Each row comes from the steps of one path. Every step used is in the known rows, and no mark comes twice. Write the path behind each row, first mark first.
Known rows:
tapen-sufe-pimub: [  1   0  -4 -10  -7   1   4   9  19  -8  -3  23   2  -1   1   6   6  -6
 -11  -3   2  10   4  12  10   9   3  -2   2 -16   7   2 -10   2 -11  -8]
tobig-nodul-pono: [  4  -2  -7  -9 -14  11   0  -6   2  -1  -8   7 -10  -2 -13   2  21   3
   8 -12   8   2 -13  21   6   0  15  -2   0  -1   9   7   0  -3  -8   8]
tapen-lapotu-nodul-pono: [  7   0   5  -9  -8   9  -6 -11  15 -11  -8  13  -8  10   8   2  23   5
  12   2  16  -5 -10  22   7  -1  14   7  -2   6  15   2  11  -4 -11   7]
zege-sufe-tapen-lapotu-nodul-kesid: [  8   5 -14 -20  -1  12 -17 -13  36   1   3   7 -21   2   2   6   4  -3
  -4 -11   3 -14   8  13   1 -16  13  -5  -4   5  17  -2  15   8 -10   4]
pimub-sufe-tapen-pono-nodul-lapotu: [  0  10 -15  10  11  12   3 -25  20  -2  -3  23 -20   0   4   4  10  -5
   8  -1   1  -9  -9  17  -9  -7  20  -4  11 -19   5  -1   7  14 -11   5]
lapotu-zopif: [  6  -5   0  -3  -5   5  -2  -2   9  -4   0   5   7 -15   2   7  -6   0
   9  -6 -15   7   8  13   1  -1   2   6   3  -2   5   2   3   2   1   7]
lapotu-zopif-ledan: [  7   1  -4  -3  -7   4  -2  -2  11  -5   6   4   9 -11   4  13   0  -1
  11  -4  -6  11   7  12   3  -2 -10   7   3   1  11   4  10   6   9 -11]
tobig-nodul-lapotu-nivog-mimik: [ 17   4  -1  -7  -8  12   0 -26   4  -6   7   9 -10   4 -10   9  15  -1
  13 -13   2  -2  -3  17  -8  -2   7   1   0 -13  25   2  -2  13 -11  10]
pimub-sufe-tapen-pono-nodul-mimik: [  1  10 -13   9  10  11  -3 -25  23  -2  -8  22 -23   1   5   3   7  -3
   6 -10  -2  -6   1  15  -5 -11  21  -3   8 -11   3   0   1  17  -8  -3]
pono-tapen-sufe-pimub: [ -2   3  -1  -5  -1   9   5  10  21  -9  -2  10 -16  -5   6   5  11  -9
  -9  -5  -8  20   4  13   9   9   2  -8   9  -8  10  -1  -7  -6  -9 -10]
sufe-tapen-pono-nodul-lapotu-nivog: [  0   7  -3  -9  12  25   2  -6  21  -9   3  20 -29   3  13  10  16  -5
   8  -8  -3 -10   0  23 -11  -7   8  -3  10 -17  13  -2   8  14 -11  10]
zopif-lapotu-pimub-sufe-tapen-pono-nodul: [ -1   8  -8  13  12  21  -3   6  18  -4  11  22  -4   0   2   7   9   1
  14  10   0 -12  -1  16  -5  -5   9  -3   9  -8 -10  -2  -8  10  -9  15]
nivog-mimik-nodul-pono-tapen-sufe-pimub: [ 19  15  -1  -8  15   4  -8 -12  14  -2 -10  13 -17   6   1  -9  22   1
   2  -5  -6  11  -5  21  13   2   9  -7   4  -6  12   8  -1  13 -17   0]
lapotu-pimub-sufe-tapen-pono: [ -2   7 -16  12  13  13   0 -13  21  -1  12  21   6  -8   3   2   4  -2
   9   0 -12 -17  -3  18   0  -1  11 -13   5 -11 -14  -6 -10  -4  -8  12]
nivog-mimik-nodul: [ 23   8   1  -7  13   1 -11 -18   7   5  -4   3 -12   8  -4  -9  12   4
  11  -6  -3   3   5  14   4  -6   0  -1  -1   0   8  12   3  19  -9   4]
zege-sufe: [  7   0 -15 -15  -1   1  -2  -5  24   4  -1   3  -4  -3  -3  10   8  -6
   3 -12   4  -3  14   9   1  -6   4   5  -3   2   7   3   6   4  -7   4]
pono-nodul-mimik: [  8  -4  10  -7   5  10  -2 -14  10 -10  -8   0 -19   7  12   6   8  -3
   2 -17   9   4   8  10  -6  -8   5  22   3  -7  12   5   3  26  -4  -4]
nivog-lapotu-nodul: [  6   2   5  -4  -6   0 -12 -16  15  -2   3   6  -3  11 -16  -6  12   1
  10  -4  13  -3  -1  11  -6  -3   7   8  -1   7   7   8  14  11  -6   2]
ledan-zopif-lapotu: [  6 -12   6   3  -4   8   3   9   7  -6  -1   6   0  -8  -5  -8  11   3
  22   4  -2   7   5   6   1  -2  10 -12   5  -1  -5   1   2   8  -8   5]
mimik-nodul: [  7  -4   2  -7  12   6  -5  -3   7   3  -1   0 -10   8  -5   1   9   1
   6  -4   2   2  -1  16   5  -5  -2  -7  -7   2   7  10   8  13  -8   2]
ledan-zopif: [  5 -15   4  -2  -4   4   6  -5   9  -6  -3   4   0  -9   0 -13  10  -1
  18  -5  -7   6   4   6   2   1  11 -10   5  -3  -3   1   4   3  -8   2]
pimub-sufe-tapen-lapotu-nodul: [  4   8 -14  10   0   6  -5 -25  20   1  -1  14 -17   7   1  -2   6  -1
   1   2   2 -12  -6  12   0 -12  20  -9   6  -3   7  -4   5   0  -8   1]
nodul-pono-tapen-lapotu: [  0   8   1  -5   5  13  -2  -4  12  -8 -13   6 -16  -5   9   1  29   2
   7  -3   0   5 -15  23  11   8  14  -6   3   5  10  -2   4 -16 -10   4]
zopif-lapotu-nivog-mimik: [ 18  12  -1   3   6   5 -11   6   7  -6   7  11  -7  12  -5   8  17   2
  14   0  -2  -1   6  12  -6  -5   0   2   0   2  11  -1 -12  13  -7  12]
lapotu-nivog-mimik-nodul: [ 24   9  -1  -6  16   3 -11 -18  11  -4   8   8 -12  18  -1   1  18   1
  11 -11 -10  -2   3  16   0  -4  -2  -1  -4   3  18   1  -8  17 -12   9]
ledan-zopif-lapotu-nivog: [  8  -9   4   4   1  10   1   7  11 -10   7  10  -1   1  -3  -4  14   2
  23   0  -8   3   3   8  -2  -3   9 -13   4   1   2  -5  -4  10 -10   7]
zege-sufe-tapen-lapotu-nodul: [  6   3 -14 -19  -2  11  -7 -12  33   2   0   8 -20   3   4   7   5  -5
  -2  -7   5 -13  16  14   1 -15  11  -3   3   4  14  -2  15   1 -10   6]
tapen-lapotu-nodul: [  7  -4   7  -8 -11   9  -7 -11  16  -7  -2  10 -10  11   8   2  14   3
  11   4  14  -3   1  15   2  -3   6   7  -1   6  16   3   8  -3  -8   3]
pimub-sufe-tapen: [  2   9 -20  13   7   1  -1 -18  15   5  -1  10 -13  -1  -5  -1   2  -5
  -3  -4  -6  -8  -6   9  -1  -9  18 -12   6  -8  -2  -3   0   3  -5   1]
zopif-lapotu-nodul-mimik: [ 10   2   9  -2 -10   5  -5   7   7 -11  -2   1  -9  14  -4   9   9   1
  10  -1  14   1   9  13  -5 -13   7   7  -7   2   7   4   5  24  -2   1]
nivog-lapotu-pimub-sufe-tapen-pono: [ -2  11  -9  10  14   9 -11 -26  24   4  10  26  11  -7 -15  -6   6   3
  12   0  -7 -15  -3  15  -3   1  11 -10   6   1 -10   0  -2   1 -11   8]
pono-tapen-lapotu-nivog-mimik: [ 10  10   5  -3   9  13 -10 -15  18  -8   3   7 -23   3  12   2  20  -2
  11  -5 -11   7   5  15   3   4   2  -5   9   9  23  -5  -8 -11  -9   1]
nivog-lapotu-nodul-gosa: [  8   4   3  -7  -5  -2 -17 -16  16  -3   5   7  -5  10 -13  -3   8   1
   9  -7   8  -2   8  17  -2  -2  -3   8   4   1   7   9  17  17 -11   3]
ledan-zopif-lapotu-nivog-mimik-nodul-kesid: [ 21  -2   6   1   9   9 -16  -5  14  -8   8  10  -6   5  -7 -12  15   6
  25  -2 -12   4  -2   9   1  -6   8 -15  -4   4  10  -1  -1  27 -14   6]
sufe-pimub: [  1   2  -6  -4   1  -8  -1  -1   7 -10   3   4   3  -5   3   8  11  -4
  -4  -3  -2  10  -3  12   2  12   4   2   1 -14   1   0 -11   1  -6  -3]
pimub-sufe-tapen-lapotu: [  1   8 -16  11   6   5  -5 -24  19   4  -2  16 -13  -1   0  -1   4  -1
   0   1  -3  -9  -5  11   1  -8  18 -13   7  -3   5  -4   0  -5  -8   0]
lapotu-nodul-tobig: [ 10   1   7  -8 -12  -1   4  -7  11  -3  -4  -2 -10  13   1   4  13   1
   5 -10  11   1 -13  18  -2  -3  17  11  -4  -2   5   3   5   5  -3   3]
mimik-nodul-gosa: [  9   0  -1 -10  11   5 -12  -3  10   2   2   1 -12   6  -2   4   4   1
   5  -8  -3   3  11  23  11  -3 -15  -8  -2  -6   9  11  10  20 -13   4]
lapotu-pimub-sufe-tapen-pono-nodul-gosa: [  0   8 -15  10  16  18  -4 -15  24  -3  14  22  -3  -4  10   5   3  -3
   7  -2 -11 -16   3  21   2  -3   4  -4  13 -19 -10  -4  -7   6 -14  15]
tapen-sufe: [  3  -4  -1  -9 -10  10   4  10  18  -2  -7  21  -4   1  -2   2   3  -4
  -4  -6   5   4   7  11   8  -1   0  -1   0  -6   8   5  -1   1  -9  -4]
zege-sufe-tapen-lapotu: [  3   4 -15 -18   3  11  -6 -10  31   6  -2   9 -16  -5   3   8   3  -3
  -3  -8   0 -11  17  13   3 -11  10  -7   4   3  11  -2   9  -4  -8   4]
ledan-zopif-lapotu-nodul-tobig: [ 10 -10  12   0 -11   6   5   5  10  -8  -1   3  -4   1  -4  -9  13   6
  23   1   3   5  -5  10   0  -4  20  -7   5   0  -2  -1   5  10  -7   4]
zopif-lapotu: [ 4  2  1  2 -2  6 -2 18  3 -2  2  4 -4  2 -7  7 10  1 10  6  7  3  3 11
 -3 -3  0 -1 -1  1  1  4 -2  8 -3  6]

Write each row's path:
[ 10   3  12  -6  -6  -1 -13 -25  15  -6  -3   5  -4  10 -14  -4   8   2
   9 -13  11  -1   6  10  -6  -7   9   9  -4   8  10   7  14  22  -6  -5]  nivog-lapotu-nodul-mimik
[  2   7  -2  -6   2  14   5   8  14  -7 -13  12 -16  -3   3   0  25  -3
  -1  -8  -2   9 -13  21  14   5  12  -7   3  -2   6   0   5  -7 -12   1]  nodul-pono-tapen-sufe
[ 13  15   0  -5  11  12  -8 -13  14 -10  -9  11 -19   2   9   1  34   2
  11  -7  -7   3 -13  24  10   7  13  -3   5   6  17  -4  -2 -11 -14   8]  nodul-pono-tapen-lapotu-nivog-mimik
[  5   1   5  -1   0   3 -12 -17  15   2   1  11  11 -13 -16  -1  -4   6
  12  -6  -9   3   4  10  -3   1   4   5   5   7   7   6   9   6  -3   2]  nivog-lapotu-zopif
[ 12   1   2  -8  11   5 -19  -5  11   0   4  -1 -10   7  -7  -2   7   2
   5  -9   0   2 -13  15   4  -5  -2  -8 -20   4  12  10   8  25  -8  -3]  mimik-nodul-kesid
[  3   2 -18 -15   1  -7  -3  -6  25  -2   3   4   2  -6   0  14   9  -8
  -5  -9   2   4  11  10   1   4   7   4   1  -8   6   0  -3   3 -10  -1]  zege-sufe-pimub
[  2   3 -12  15  10   4   1 -16  13  -3  13  12  17  -4  -1   3   5  -3
   7   2  -8 -12  -6  11   2   3   7  -3  -1  -7 -12  -4 -12  -4  -7  10]  lapotu-pimub-sufe
[ 10   4   0  -4  -2   5   8 -15   6  -9   7   5  11 -11   5  19   1  -3
  12   0  -1   6  -2  16  -5   1  -6   5  -1 -16  17   2  19  16   2  -6]  nodul-lapotu-zopif-ledan
[  0   8  -4  -7   2   9   4   8  15 -11 -11  14 -13  -4   5   3  26  -4
  -6  -7  -4  12 -14  22  15  10  15  -7   5  -8   6  -2  -2  -7 -13  -2]  nodul-pono-tapen-sufe-pimub
[  2   9  -7   8  13  13   9 -24  16  -8  11  20   8  -9   4  11   8  -4
  12   4  -6 -17  -8  21  -7   2  11 -10   0 -24  -2  -4   3   8 -13  13]  nodul-lapotu-pimub-sufe-tapen-pono
[ 27  11   2  -6  12   3  -6 -28   7   0   2   5  -2   2   0   2   7   2
  15  -2  -4   5   4  17   0  -6  -5   2   0  -8  19  11  15  28  -5  -4]  nivog-mimik-nodul-lapotu-zopif-ledan
[  4   5 -19 -16   5   7  -2  -4  26   6   1   3 -18  -6  -2   8   3  -7
  -7 -14  -3 -10  16  11   1 -13   9  -7   3  -1   5  -2   9   4  -7   5]  zege-sufe-tapen
[  5   4  -1  -8  -9   7   2   4  17 -17  -7   9 -19  12   6   3  27  -7
  -2  -5   6   8 -14  23   9   2  17   3   3  -6   9  -1   8   3 -12   2]  lapotu-nodul-pono-tapen-sufe-pimub
[  5  -4   6  -5  -5  11  -9 -12  17  -4  -3  15   6 -12  10   6  -2   7
  14   1  -7   2   8  15   5   2   2   4   4   6  16   1   2 -10  -3   4]  tapen-lapotu-zopif
[  5  -5  -8 -10 -18  10  -8  -4   7   2   1   6 -13  -4  -9   7   4   0
   6 -15   2   4  13  20   7  -2  -7  -1   8 -10  11   9   0   6  -8   6]  tobig-nodul-gosa
[ 12  -2   9  -7 -11   1  -3 -12  11 -14  -5  -2 -11  15   4   5   9  -3
   5 -15  10   0   9  13  -3 -12   9  12 -10  -1  10   4   9  22  -3  -4]  lapotu-nodul-mimik
[  6   6 -17 -18   8  12  -9 -12  33   3   4  12 -17   1   4  11   7  -3
  -3 -10  -4 -15  16  13   2 -11   8  -9   3   5  18  -7   4  -3 -11   7]  zege-sufe-tapen-lapotu-nivog
[  5   4   4  -8  17  15  -7  -6  12  -2  -9   4 -19   5   2  -1  25   4
   9  -2   0   4 -15  25  13   1   8 -13  -3   8  14   5  11   0 -14   3]  mimik-nodul-pono-tapen-lapotu
[ 12   1   5  -6  18   8   0 -15   7  -7   9   5  -7  14  -2  12  13  -3
  10  -5  -1  -4  -7  21  -3  -3  -1  -8 -10  -8  21   2  10  23 -15   7]  mimik-nodul-lapotu-nivog
[  5   5  -1  -2  -2   2 -13 -16  15   1   7  10  13  -9 -14   3   0   4
  13  -3  -1   7   4  10  -1   1  -6   5   6   9  11   7  15   9   3 -11]  nivog-lapotu-zopif-ledan
[  1   7 -16  13  14  10   1 -15  16  -1  15  11   7  -5  -1   1   0  -4
   0   0 -13 -17  -4  13   2  -3  11 -12   3 -10 -14  -7  -9  -4  -6  11]  lapotu-pimub-sufe-tapen
[  9   2   0   5  22   8   3 -25   8  -2  12   8   7   5  -4   6   6  -2
  10   3  -1 -11 -11  20   0  -1   4  -9  -9 -13   5   3   9  18 -15   8]  mimik-nodul-lapotu-pimub-sufe
[  4   7 -15  12   4   8  -6 -25  21   3  -2  17  -8  -9   1   1  -4   1
   3   1 -12  -7  -2  12   2  -9  19 -11  10  -3   6  -5   1  -5  -5   2]  pimub-sufe-tapen-lapotu-zopif
[  4  10 -19  12   3   6  -6 -25  21   2   3  17  -6  -5   2   5  -1   0
   2   2  -6  -5  -2  11   3  -9  10 -11  10  -1  10  -4   6  -2   0  -9]  pimub-sufe-tapen-lapotu-zopif-ledan
[  2   4   4   0  10   5 -10 -16  14   1  12  11  17  -6 -14  -4   6   3
  10  -2  -2 -10   0  10  -2   6   1   0   0   4  -7   3  -1   1  -7   8]  nivog-lapotu-pimub
[ -1   4  -3  -5  10  20  -4  -6  17  -1   9  12  -7  -8   9   1   1   2
  -2   1  -8 -16   5  16   4  -4   5 -15   6  -3   1  -5  -2 -11  -5  10]  sufe-tapen-lapotu-pimub
[  9   2  -1  -8  14   6  -3  -3   5   0  -9   4  -9   8  -5  -1  21   4
   7  -5   4  -1 -15  24  11  -2   8  -7  -9   2   6   8  11  11 -13   6]  mimik-nodul-pono
[ -4   5  -8  -9   4  17   0   5  18   0  -4  17 -22  -8   5   1  10  -1
   6  -7  -6  -5   7  20  -3  -7   7 -15   6  -6   0   2   4   0  -6   5]  sufe-tapen-pono
[ 12   0   4  -6  11   9   1 -15   7  -4   6   3   2   0  -1  13   3   0
  11   1   0   4  -3  21   1  -5  -7  -4  -6  -9  20   8  23  25  -3  -6]  mimik-nodul-lapotu-zopif-ledan
[  0   0   1  -5  -3  15   5  10  20  -3  -5   9 -21  -2   4   1  10  -8
  -3  -8  -5  15   7  11   7   2   0  -7   7  -1  10   2   0  -6  -7  -6]  pono-tapen-sufe
[ 22  12   5  -6  15  10 -14 -24  14   0 -11   9 -15  -1   3  -8  17   7
  17  -3 -13   6  -2  23  12  -2   9  -4   5   6  17   8   7   7 -12   7]  nivog-mimik-nodul-pono-tapen-lapotu-zopif
[ 14  12  -5 -11  18  16 -18 -17  21  -1   5  14 -26   8   8   1   6   4
   1  -7 -14 -12  12  23   7 -10  -2 -17   9  -3  20  -2   4   8 -14   8]  sufe-tapen-lapotu-nivog-mimik-nodul-gosa
[  7  -7   8   2  -6  12   3   9  12 -13  -4   3 -13   1  -1 -11  24   1
  24   2  -1   8  -6  13   2  -4  19 -11   7   2  -1  -2  11   8 -11   7]  ledan-zopif-lapotu-nodul-pono-tapen
[  0  -1   5  -7   3  17   5  -9  17 -10  -5  22 -15   1  14  11  22  -2
  21  -3  12   1  -2  22 -12   3   5  15   5 -17  12   8  10  17 -13   8]  tapen-pono-nodul-lapotu
[ 21  13   1  -8  14   9  -7 -12  14   2 -13  12 -21   7  -2 -11  21   3
   6  -7  -5   7  -3  21  13  -3   8  -7   3   0  12  10   5  13 -15   3]  nivog-mimik-nodul-pono-tapen-sufe
[  0  10  -9  11  16   6 -11 -27  19   4  13  14  12  -5 -17  -7   1   2
   5   0  -7 -16  -5  10  -2   1  11  -9   6   0  -9  -2  -1   1  -8   6]  nivog-lapotu-pimub-sufe-tapen
[  0   4  -3  -8   5  15  -5  -5  15   1  -2   9 -19  -5   6   0   3   2
  -3  -1  -3 -10   5  14   2  -7   7 -13   7   0   9  -2   5  -9  -6   3]  sufe-tapen-lapotu
[  7   3   1  -5  -5   8   1   0  10 -13  -6  -2 -22  11   5   1  29  -5
   7  -7   7   3 -14  22   4  -3  15   4  -1   1   8   0  13   2  -8   8]  lapotu-nodul-pono-tapen
[  0   2 -10   1  -5  22   5 -25  14  -2   9  20  -3  -8  -8   9   7  -2
  13  -5   0 -13  -6  22  -6  -3  15 -12   4 -20   7   1   1   4 -11  12]  tobig-nodul-lapotu-pimub-sufe-tapen-pono
[ -2  -3   1  -8   0  18  -1   1  19  -7  -7  21 -18   1  13   5  22  -1
  20  -4  11   4   2  19  -7   2   2  16   8  -7   7   9   2  10 -10   7]  tapen-pono-nodul
[  0  -5  -4  12   5  17   1   1  20  -6   7  22   4 -13  -2 -10   9   3
  25   8 -12  -7   3  12   0  -4  18 -23  10  -6 -15  -5  -3   5 -12  11]  ledan-zopif-lapotu-pimub-sufe-tapen-pono
[ 10  -1   6  -8  14   7   3 -14   3  -3   2   1  -7   6  -3   7   9  -1
   8  -1   5  -1  -6  20  -2  -2   0  -7  -9 -10  14   8  16  22 -12   3]  mimik-nodul-lapotu
[  7   2   2  -9 -10  12   2   5  16 -13  -8   7 -22  13   4   0  26  -5
   2  -7   8   4 -12  22   9  -4  14   3   0  -2  11   1  13   3 -11   5]  lapotu-nodul-pono-tapen-sufe
[ 23  15  -2  -5  21   8 -12 -16  12  -7   3   7 -20  16   1   0  28   0
  11 -12 -14   1  -5  22   4  -2   4  -5  -1   4  18  -2  -6  11 -15   9]  lapotu-nivog-mimik-nodul-pono-tapen
[  1   1  -5  -7 -11  17   1  -3   5  -2  -8   3 -21  -5  -9   1  24  -1
   7 -13   2   8 -13  22   7   2  15  -6   4   1  12   4   0  -8  -7   6]  tobig-nodul-pono-tapen
[  2   4   4  -3   7  16  -6  -7  19 -10   5   5 -21   2  12   8  19  -3
   8  -4  -9   7   2  15   3   6   0  -7   5   9  22  -7  -6 -15  -7  -1]  pono-tapen-lapotu-nivog
[  1  -2   8 -10   1  17  -3  -9  20 -10 -12  21 -18   2  15   8  18   0
  19 -13   9   5   9  19  -7  -2   5  16   2  -7  11  10   1  20  -9  -1]  tapen-pono-nodul-mimik
[  8   4   1   0  -8   6  -2  16   4 -10  -3   6  -9  13  -5   6  22   2
  11   6  17  -1 -10  19   0  -7  11   5  -4   2   3   3   8  12  -8  13]  zopif-lapotu-nodul-pono
[  0   1  -6  -9 -14  16   1   1  13  -6  -9  13 -17  -4  -8   3  23  -2
  -2 -11   1  12 -12  23  12   7  16  -8   8  -7  14   3  -5  -7 -11   0]  tobig-nodul-pono-tapen-sufe-pimub
[  9   2   8  -9  11   3   1  -8   8   9  -5  -1  -8   7  -6   2   9   7
   6 -10   2   4 -12  21   6   0  10  -6  -8   2   6   8   3   8  -7  -1]  mimik-nodul-tobig
[  4   6  -2 -10   1  16  -5  -7  16  -6  -6  10 -23   5   7  -1  14   2
  -1  -2   4 -12  -6  21   5 -10  17  -9   5   0  10  -3  13  -4  -9   8]  sufe-tapen-lapotu-nodul-pono
[ 24  13   2  -8  17   1  -9 -20  12   0   5   8 -10  17  -2   2  17   4
  11 -15 -11  -2  -4  19   1  -1   5   0  -3   1  18   0 -11  13 -12   6]  lapotu-nivog-mimik-nodul-tobig
[  5  -1  -7   5  -8  13   6 -27   6  -3  11  11   5  -5 -11   9   6  -2
  11  -4   3  -8  -9  17  -5   1  12  -4   0 -18   7   1  -2   5  -9  11]  tobig-nodul-lapotu-pimub-sufe
[  8  -1   1  -6   5  11 -13  -4  13  -7   4   1 -19   7   8   2  11  -3
   2 -11   6   2 -13   9  -5  -2   4  19  -5  -6  13   5   5  25  -5   1]  pono-nodul-kesid
[  7   6  -1   2   4   8  -6  16   7  -8  10  10  -4  11  -4  14  14   1
  11   2   1  -1   2  13  -5  -4  -2  -1  -3   3   9  -4 -10   9  -6   9]  zopif-lapotu-nivog
[  4  11 -16   9   3   6  -5 -24  19  -1  -5  17 -16   8   1  -3  14   0
   2   1   3 -13 -15  17   4 -10  27 -10   5  -3   6  -5   7  -2 -12   4]  pimub-sufe-tapen-lapotu-nodul-pono
[  6   3   7  -6  -4  14 -14  -7  21 -10   1   0 -25   5  10   0  17  -2
   8  -3   0   8  -6  15   2   0   5  -2  -2   9  20  -1   8  -3  -6  -4]  pono-tapen-lapotu-nodul-kesid
[ 23  16  -5   4  25   7  -5 -36  10   3   6   9  -7   4  -3  -6   6   0
   8   0 -10 -12  -3  17  -1  -8   9 -11   2 -15   5   4   5  23 -13  10]  nivog-mimik-nodul-lapotu-pimub-sufe-tapen
